Each row was made from one path, in order. Every step used is in the known rows, and no mark comes twice. Write each row's path.
Known rows:
kofar/zogo/padop: [-0.94  2.00  0.63 -4.75 -5.45  1.61 -0.52  1.43  0.92  1.39 -1.77 -1.17
  2.74 -0.16  5.16 -2.01 -1.39  3.60  1.43 -2.06 -1.51  2.68  1.99]
nubud/kofar/mide/ruvas: [-2.92  3.01 -0.95 -3.08 -6.73 -0.56  1.90  0.91 -1.98  0.61 -0.55 -1.67
 -0.07  0.24  2.77 -0.76 -1.64  2.91 -0.86 -1.94  4.36  3.72 -2.24]
padop/zogo/kofar/nubud: [-2.99  1.64 -1.80 -5.84 -4.46  0.04  1.15  4.08 -0.39 -0.67 -3.53 -3.10
  4.01  0.44  2.83 -2.32  2.91  5.32 -0.01 -5.76  1.16 -1.45 -2.37]
padop/zogo/ruvas/nubud: [-0.18  0.61 -0.16 -5.41 -6.21 -1.39 -2.18  2.12 -0.87  2.79 -2.20 -2.47
  3.14  0.68  2.52  1.75  0.99  3.38  3.09 -1.70  1.40 -1.16 -1.00]
siror/mide/kofar: [-0.22  2.44  0.55 -3.95 -2.76  2.34  0.66 -0.53  0.50  2.06 -2.34  1.28
 -0.62 -1.07  1.81  1.52 -0.36  4.31 -1.66 -1.55  0.22  1.79 -3.27]
padop/zogo/ruvas: [-0.81  2.48  0.52 -3.94 -5.48  0.03 -0.53  1.44  0.66  2.25 -3.28 -2.42
  3.24  0.65  3.31  0.04  1.68  3.65  2.27 -3.17  0.74 -2.23 -0.74]
nubud/kofar/mide/ruvas/zogo: [-2.96  4.16 -1.47 -4.89 -6.73 -1.51  1.48  0.78 -3.35  2.67 -0.45 -3.45
 -0.31 -1.08  0.98  0.41 -2.37  3.46 -1.37 -1.25  3.89  4.26 -2.37]
mide/kofar/zogo/ruvas/funi: [ 0.00  1.95 -1.47 -6.96 -5.89 -2.28  2.12 -0.50  0.92  3.03 -1.53 -2.45
  1.96 -1.49  2.45 -1.57 -0.56  5.26  3.41  0.85  0.83  1.96  3.23]
siror/mide: [-0.90  2.79  1.83 -2.40 -3.58  2.56 -1.40  1.67  0.85  1.40 -1.54  0.28
 -1.33 -0.66  2.16  2.19 -1.57  3.48 -2.28 -1.70  0.54  1.14 -3.64]
funi/kofar/zogo/padop: [-3.94  1.00 -0.39 -4.90 -5.88  3.10 -0.31  0.97  1.59  1.73 -2.77 -2.50
  3.54  2.05  5.69 -1.89  0.56  3.54  2.64 -2.61 -0.07  1.45  2.28]
nubud/kofar: [-2.72  1.59 -1.91 -1.10 -3.76  0.76 -2.18  1.27  2.01 -0.19 -1.10 -0.95
  2.12 -0.99  3.90  0.37 -1.08  2.45 -0.22 -0.97  1.85  2.59 -1.34]
padop/zogo/ruvas/funi/kofar/mide/siror: [-0.93  1.61 -0.90 -7.11 -5.99  1.16  1.56  1.65 -0.21  5.10 -3.56 -6.02
  4.17  2.97  2.10  0.39  4.03  3.04  2.46 -2.18  1.22 -0.24 -1.53]
zogo/padop: [ 0.36  1.93  1.40 -3.10 -2.99  0.63 -1.14  2.05  2.35  1.49 -1.46 -0.66
  3.37  0.05  4.53 -0.01 -0.68  2.39  1.28 -1.22 -2.64  1.17 -1.75]
ruvas/nubud/kofar: [-1.81 -0.22 -2.26 -3.23 -4.63 -0.83 -4.25  2.14  0.17  0.56  0.43 -1.18
  1.96 -0.96  3.01  2.29 -1.90  2.14  0.69  0.66  2.61  3.59 -1.88]
nubud/kofar/zogo/padop: [-3.75  1.48 -2.57 -3.47 -5.71  1.77 -0.99  0.64  1.38  0.90 -2.52 -2.32
  4.44  0.10  5.45 -1.60 -1.88  3.27  0.81 -0.99  0.57  4.95  2.37]
padop/zogo/kofar: [-2.06  2.70 -0.95 -4.15 -3.62  1.50  0.30  2.45 -1.08  0.29 -3.74 -3.75
  3.22 -0.07  3.34 -0.55  2.49  3.58  0.24 -5.54  0.39 -2.06 -2.19]
padop/zogo: [-0.01  1.82  1.24 -3.31 -3.30  2.00 -1.99  2.51 -0.11  0.80 -2.06 -1.57
  1.97 -0.84  3.97 -0.26  3.06  2.84  0.86 -4.75 -0.33 -1.95 -2.72]
siror/mide/ruvas/funi/kofar: [-2.13  2.15  0.67 -4.36 -4.85 -0.89  0.47  2.57 -0.55  1.82 -1.73 -2.38
 -1.70 -0.53  1.70  2.20 -0.89  3.91  1.12  0.75  2.42 -0.06 -4.89]
zogo/ruvas/nubud: [-0.11  0.99  0.04 -4.70 -6.88 -3.16 -2.08  1.68  0.80  2.64 -0.28 -0.94
  1.61  0.35  1.78  2.32 -2.94  3.11  2.58  1.12  1.75  0.97 -0.34]
padop/zogo/ruvas/nubud/kofar/mide/siror: [-1.40  0.63 -2.79 -6.67 -7.32  0.80  0.01  0.51 -2.26  4.65 -3.40 -3.64
  4.85  2.90  1.92  1.64  1.01  2.87  0.31 -1.74  2.83  3.55 -1.61]
padop/zogo/ruvas/nubud/kofar/mide: [-2.41  0.92 -1.96 -5.31 -7.74 -0.23 -0.90  1.34 -2.01  3.31 -2.31 -4.40
  3.57  1.83  1.92  1.35  0.95  3.20  1.84 -2.04  3.86  1.81 -0.03]
nubud/kofar/zogo: [-4.07  1.63 -2.52 -2.80 -5.95  1.77 -1.41  0.74  0.57 -0.12 -1.46 -1.79
  1.89 -0.91  4.70 -1.39 -1.82  3.70 -0.16 -1.54  2.58  4.03  1.99]

Write each row's path:
[-3.74  1.69 -3.62 -3.89 -7.18 -1.80 -0.61  1.15  1.70  1.70 -1.50 -4.61
  2.93 -0.78  3.17 -0.59 -2.43  4.29  2.55  1.66  2.97  3.54  3.66]	nubud/kofar/zogo/ruvas/funi
[-1.02  2.43 -0.56 -5.52 -7.22 -2.42 -0.17  2.00  1.35  2.27 -0.87 -3.90
  1.21 -1.04  2.80 -0.83 -2.06  4.46  3.32  0.81  1.03  1.14  3.42]	kofar/zogo/ruvas/funi
[-1.26  0.76 -0.07 -3.61 -3.22 -0.56 -2.20  3.54  2.89  1.12  0.08 -4.20
  1.21 -0.93  3.06  0.86  1.77  2.53  3.24  0.06  0.69 -1.21 -1.71]	ruvas/funi/kofar
[-2.66  2.53 -1.24 -2.10 -5.48  1.80 -0.15  0.97  0.17  0.80 -0.34 -2.14
  0.98  0.21  3.07 -0.25 -0.69  2.54 -1.57 -2.49  3.15  3.89 -0.92]	nubud/kofar/mide
[-2.42  0.21 -2.53 -4.56 -6.43 -1.10 -2.54  1.57 -0.56  2.61 -2.90 -3.31
  4.48  0.90  2.77  1.83  0.45  3.23  2.71 -0.72  2.91  0.61 -0.39]	padop/zogo/ruvas/nubud/kofar
[-1.87  1.77  0.25 -5.13 -5.20  4.43  1.39  0.31  0.17  2.95 -1.85 -1.72
  1.63  3.27  3.21 -0.24  1.61  2.12 -1.15 -4.00  1.23  2.37 -2.72]	funi/kofar/mide/siror
[-1.93  5.32 -0.77 -6.27 -5.20 -0.30  1.83  1.55 -2.46  3.61 -1.05 -5.66
  0.33 -1.26 -0.51  0.95 -1.55  3.88 -2.38 -3.26  1.17  1.98 -1.39]	ruvas/zogo/kofar/mide
[-2.09  4.16 -0.35 -4.06 -5.54  0.94  2.80  1.68 -1.04  0.75 -1.46 -3.49
  0.50  0.75  1.87 -0.90 -0.84  3.57 -1.87 -4.58  1.75  1.36 -1.17]	zogo/kofar/mide
[ 0.12  4.70  1.93 -6.87 -6.44 -1.78  2.68  1.51 -3.70  4.30 -0.52 -3.04
 -0.19 -0.62  0.83  0.17 -1.93  3.31 -0.20 -1.83  0.48  2.81 -3.11]	kofar/mide/ruvas/zogo/padop
[-3.37  2.03 -1.97 -5.00 -4.81 -1.69  1.68  3.78  1.26 -1.45 -1.77 -1.62
  2.47  0.11  2.25 -2.12 -0.65  5.35 -0.83 -3.19  1.30  0.70 -1.90]	zogo/kofar/nubud
[-2.37  1.57 -0.14 -6.05 -6.67 -2.53  1.04  2.79 -0.98  0.74 -0.59 -3.56
 -0.50 -0.97  3.53 -1.36 -0.28  3.85  3.98  0.02  2.70 -0.12 -0.77]	mide/ruvas/funi/kofar/zogo
[-2.35  0.54 -2.83 -3.84 -6.99 -2.89 -2.37  1.02  1.09  2.32 -1.01 -1.94
  3.06  0.71  2.09  2.44 -3.33  3.06  2.28  2.12  3.37  2.81  0.41]	zogo/ruvas/nubud/kofar
[-2.40  0.88 -0.62 -5.02 -5.13  0.28 -1.58  3.15  1.75  1.17 -0.16 -4.72
  0.98 -0.75  3.90 -0.85  1.07  3.60  3.40 -0.56  1.21  0.14  1.19]	ruvas/funi/kofar/zogo
[-2.95  0.38 -1.65 -5.60 -6.17 -3.86  0.17  3.78  3.90  1.86 -1.16 -3.98
  3.06  1.15  1.92 -0.29  0.52  4.90  4.36  1.35  2.09 -0.75  0.28]	zogo/ruvas/funi/kofar/nubud
[-2.97  2.08  1.02 -3.71 -5.79  3.21  0.36  1.43  0.61  1.73 -0.70 -2.42
  0.18  2.19  3.16 -0.64  1.52  2.70  0.15 -4.21  2.52  0.24 -1.00]	funi/kofar/mide
[-2.79  0.09 -1.60 -6.36 -5.83 -2.11 -0.09  4.12  1.99  2.05 -2.92 -5.25
  4.68  1.42  2.68 -0.86  4.01  5.08  4.62 -1.57  1.82 -2.59 -0.54]	padop/zogo/ruvas/funi/kofar/nubud
[-3.11  2.69  1.30 -4.65 -7.13  0.94  2.61  1.37 -1.63  1.34 -0.93 -1.86
 -0.93  2.06  2.91 -0.96  0.56  3.02  0.89 -3.68  3.68  0.12 -2.26]	funi/kofar/mide/ruvas
[-2.02  4.40 -1.34 -5.39 -3.82 -1.30  0.11  1.61 -1.00  2.78 -1.74 -4.57
  1.20 -2.36  0.33  1.46 -2.13  3.94 -1.08 -2.02  0.00  0.91 -1.89]	ruvas/zogo/kofar
[ 1.02  3.45  2.08 -5.29 -6.06 -2.94  2.18  3.40 -2.21  1.58  1.38 -3.13
 -2.15 -1.38  1.52 -0.54 -0.51  2.98  0.96 -1.11  2.32  1.18 -3.27]	kofar/mide/ruvas/funi
[-1.17  3.74 -0.61 -6.50 -5.67 -1.60  3.47  3.32 -4.15  1.48 -2.41 -6.59
  1.14 -0.28  1.74 -1.05  2.43  3.80  1.18 -4.44  2.36 -1.25 -3.17]	padop/zogo/kofar/mide/ruvas/funi
[ 1.29  3.12  1.35 -5.09 -4.66  2.96  1.55  0.85 -0.69  2.95 -0.60 -0.43
  0.56  1.20  2.41 -0.23  0.22  2.07 -2.71 -3.67  0.09  3.83 -3.55]	kofar/mide/siror
[-1.82  2.21 -2.02 -3.64 -4.85  3.08  0.80  0.04 -0.08  2.25 -1.49 -1.54
  2.39  1.43  2.88  0.11 -0.45  2.12 -2.79 -2.18  1.92  5.98 -2.63]	nubud/kofar/mide/siror
[ 0.35  3.19  0.69 -5.49 -3.03 -0.61 -1.71  1.76  0.56  4.23 -1.07 -3.03
  2.91 -1.95  1.96  1.68 -1.44  2.98  0.40 -0.47 -2.65  2.02 -2.10]	ruvas/zogo/padop
[-1.93  1.32 -0.25 -6.53 -6.30 -2.54  1.29  2.71 -0.53  1.62 -1.57 -3.99
  1.76 -0.04  4.38 -1.40 -0.48  3.61  4.78  0.62  0.76  0.77 -0.57]	mide/ruvas/funi/kofar/zogo/padop
[-2.91 -0.24 -2.87 -4.53 -6.61 -0.05 -3.69  1.68 -0.93  0.56 -0.01 -1.71
  1.60 -1.02  3.54  0.56 -2.60  3.26  0.79  0.05  3.25  4.93  1.22]	ruvas/nubud/kofar/zogo
[-2.10  3.54 -0.39 -5.02 -5.17  2.34  2.00  2.03 -2.43  1.20 -3.15 -4.88
  2.22  0.88  2.57 -1.25  2.91  3.62 -0.95 -6.86  1.57 -0.91 -1.72]	padop/zogo/kofar/mide
[-0.07  2.90  1.51 -4.13 -4.27 -2.07  0.32  3.12 -1.15  1.50 -0.85 -1.37
 -2.60 -2.15  1.29  2.33 -2.26  3.81  0.20  0.95  1.42  0.73 -5.41]	siror/mide/ruvas/funi
